Each row was made from one walk, in order. Every step used is in the known rows, and no mark comes twice. Write each row's walk.
In the rows, 128 means zero.
Known rows:
mabul-sutemo-kedub-rosu-kofa-tava-pubu: [ 99 139  84 148 152 122 117 160  81 179 133 137 155 125 134 130 163 118
  69 143 100 135 125 109 116]
tabi-mikun-pubu-rosu: [108 177 154 111 119 118 126 133 136 109 153 129 205  95 160  96 139 121
 153 119 163 152  82 109 141]
tava-pubu-mikun: [ 64 123 136 124 173 142 106 128 121 136 145 136 202  98 111 134 137 158
 152 117  93 136 109 118 130]
kofa-tava-pubu-mikun: [ 97 128 157 145 178 139 103 127 110 134 126 112 177 128 126 133 127 183
 142 130 111 142 125 107 150]
kedub-rosu: [135  93 117 128 130 123 127 156 124 129 120 139 164 144 109 119 115 107
 111 140 135 104 133 125 145]
mabul-sutemo-kedub-rosu: [118 133  74 135 134 122 127 164  91 156 126 152 120 131 129 121 154 102
  69 145 101 130 128 103 109]
tava-kofa-lanam-tabi-mikun-pubu-rosu: [102 144 136 106 144 106 166 179 139 146 147 121 222 120 153 118 133 111
 140  87 138 153  71 102 127]
tava-pubu: [ 70 117 144 134 157 140 109 119 102 136 141 130 176 107 108 133 153 150
 145 105 117 115 118 137 114]
kofa-tava: [142 133 152 148 146 130 118 128 116 128 113 107 125 149 138 128 120 162
 126 138 135 137 138 114 148]
lanam-tabi-mikun-pubu-rosu-kedub-sutemo-mabul: [122 177 127  95 119 106 129 165 163 121 151 132 155 100 168 134 123 149
 120 108 168 150 116  87 155]
tava-kofa: [111  94 113 126 143 124 150 135 144 171 118 112 174 111 140 129 140 114
 146 106 114 155 100 129 137]
mikun-pubu-rosu: [ 91 181 191 128 133 102 116 130  92 121 147 142 206 107 133 111 151 106
 160 142 143 110  77 115 128]
tava-kofa-lanam-tabi-mikun-pubu: [109 133 128 111 136 112 175 177 144 153 143 122 203 119 154 110 134 114
 132  82 143 153  89 104 121]
sutemo-kedub: [126 143 111 130 141 125 130 128 108 144 107 137  69 122 142 117 102 118
 105 122 105 149 120 110 116]
mabul-sutemo: [117 139  92 133 125 127 127 150 108 145 144 141 145 127 129 133 179 121
  94 143 114 128 131 118 109]
mikun-pubu-rosu-kedub-sutemo-mabul: [ 89 198 176 117 145  83 106 135  93 124 137 156 183 101 145 136 155 115
 154 126 152 100  80 111 142]
pubu-rosu-kofa-lanam-tabi: [102 192 143 113 156  92 117 163 120 130 166 116 226 137 142 163 122 114
 129 139 122 133  63 126 144]
sutemo-kedub-rosu-pubu-mikun: [ 99 144 108 128 157 113 134 145 103 150 111 145 132 115 132 105  99 120
  90 137  98 134 110  94 134]
mikun-pubu: [105 160 177 137 114 116 134 126 101 137 140 144 167 105 135  94 152 114
 142 130 154 112 116 119 116]
tava-kofa-lanam-tabi-mikun-pubu-rosu-kedub: [101 160 131 101 151  99 171 184 143 142 150 121 215 123 162 123 130 116
 136  74 140 150  69 107 135]
kedub-sutemo: [138 111 122 122 117 115  97 147 129 141 118 152 118 105 115 120 156 113
  96 124 161 111 153 114 147]
pubu-rosu-kofa-lanam: [ 98 190 146 116 160  93 112 152 110 128 161 119 229 136 139 162 128 107
 136 140 120 127  58 133 142]
mabul-sutemo-pero: [102 152  81 128 132 118 104 157 100 168 143 121 141 143 161 167 165 112
  81 151 108 159 141  99 109]

Write each row's walk:
[ 92 140 174 145 180 128  93 124  91 123 127 107 185 137 122 143 137 172
 150 131 120 128 104 119 147]  kofa-tava-pubu-rosu
[108 128 112 145 160 119 119 144  96 173 112 127 136 124 137 121 102 117
  92 130 108 139 119 115 137]  sutemo-kedub-rosu-kofa-tava-pubu
[ 55 166 149 116 171 118 105 148 111 133 173 117 252 107 129 151 145 144
 144 106 121 132  71 130 130]  tava-pubu-rosu-kofa-lanam-tabi-mikun
[113 109 126 148 150 119 116 152 115 168 133 114 219 135 122 133 124 126
 105 142 135 116 128 136 161]  kedub-rosu-kofa-tava-pubu
[112 190 131 124 123 105 153 170 137 162 176 117 212 118 166 125 127 120
  98 112 158 143 108 124 127]  rosu-kofa-lanam-tabi-mikun-pubu
[119 174 137 107 110 117 140 162 167 135 170 111 192 104 166 116 119 139
 120 121 159 165 110 102 148]  lanam-tabi-mikun-pubu-rosu-kofa
[132 112 120 146 141 115 121 156 124 165 129 113 202 142 129 131 115 118
 100 150 139 120 131 133 166]  kedub-rosu-kofa-tava
[ 89 129 125 124 152 112 134 153 121 136 134 140 220 119 114 111 122 132
 106 151 117 108 113 106 155]  kedub-rosu-pubu-mikun
[128 109 106 120 133 107  85 129 121 148  94 163 102  96 126 165 158 128
 114 133 152 106 147  99 144]  kedub-sutemo-mabul
[122 188 150 100 128 107 155 190 127  95 166 140 182 144 146 115 116 128
 114  99 160 128  96  92 113]  kofa-lanam-tabi-mikun-pubu-rosu
[125 200 144  92 130  96 148 202 131  95 166 148 171 139 151 115 121 128
 100  85 174 119 102  92 126]  kofa-lanam-tabi-mikun-pubu-rosu-kedub-sutemo
[102 196 138 107 152  95 119 164 132 125 170 113 234 131 151 156 120 117
 130 132 131 145  60 123 148]  pubu-rosu-kofa-lanam-tabi-mikun
[119 180 114 120 128 109 150 171 146 159 171 112 199 127 163 137 119 124
  94 112 149 148 112 128 131]  rosu-kofa-lanam-tabi-mikun
[133 165 112 109 138  99 120 157 138 128 132 145  99 119 146 134 135 131
  96  86 158 111 139 132 162]  rosu-kedub-sutemo
[121 206 146  94 134 100 159 196 130  92 170 140 174 146 155 118 111 132
 111  86 163 125  94  97 120]  kofa-lanam-tabi-mikun-pubu-rosu-kedub
[ 95 149 141 156 158 123 112 123 116 183 147  94 204 116 148 147 140 153
 120 131 129 145 120 144 150]  rosu-kofa-tava-pubu
[102 141 113 133 150 112 135 141  94 150 110 142 119 120 131 105 106 116
  87 132 110 124 114 104 127]  sutemo-kedub-rosu-pubu
[ 88 205 187 125 133  91 128 153  98 138 168 135 236 112 145 118 145 105
 141 137 150 116  72 115 128]  mikun-pubu-rosu-kofa-lanam-tabi
[ 90 194 194 140 140  96 113 129  92 146 152 125 231 108 146 119 150 113
 151 150 145 121  76 121 142]  mikun-pubu-rosu-kofa-tava
[ 95 199 183 118 138  88 112 143  97 120 148 150 191 105 140 114 154 107
 144 122 158 102  82 118 145]  mikun-pubu-rosu-kedub-sutemo
[106 193 141 104 166  93 112 144 122  98 146 126 168 139 142 161 117 127
 147 118 117 123  67 134 159]  pubu-rosu-kedub
[ 97 149  81 136 140 116 132 158  84 161 130 150 138 121 131 117 163 112
  65 146 101 125 121 101 108]  mabul-sutemo-kedub-rosu-pubu
[105 177 153 131 164 100  97 133 116 140 146 100 219 132 145 163 126 128
 142 156 117 142  70 132 166]  pubu-rosu-kofa-tava
[110 167  82 128 126 112 144 187  98 166 151 150 164 121 152 110 155 101
  58 133 125 140 117  93 106]  mabul-sutemo-kedub-rosu-kofa-lanam-tabi-mikun-pubu
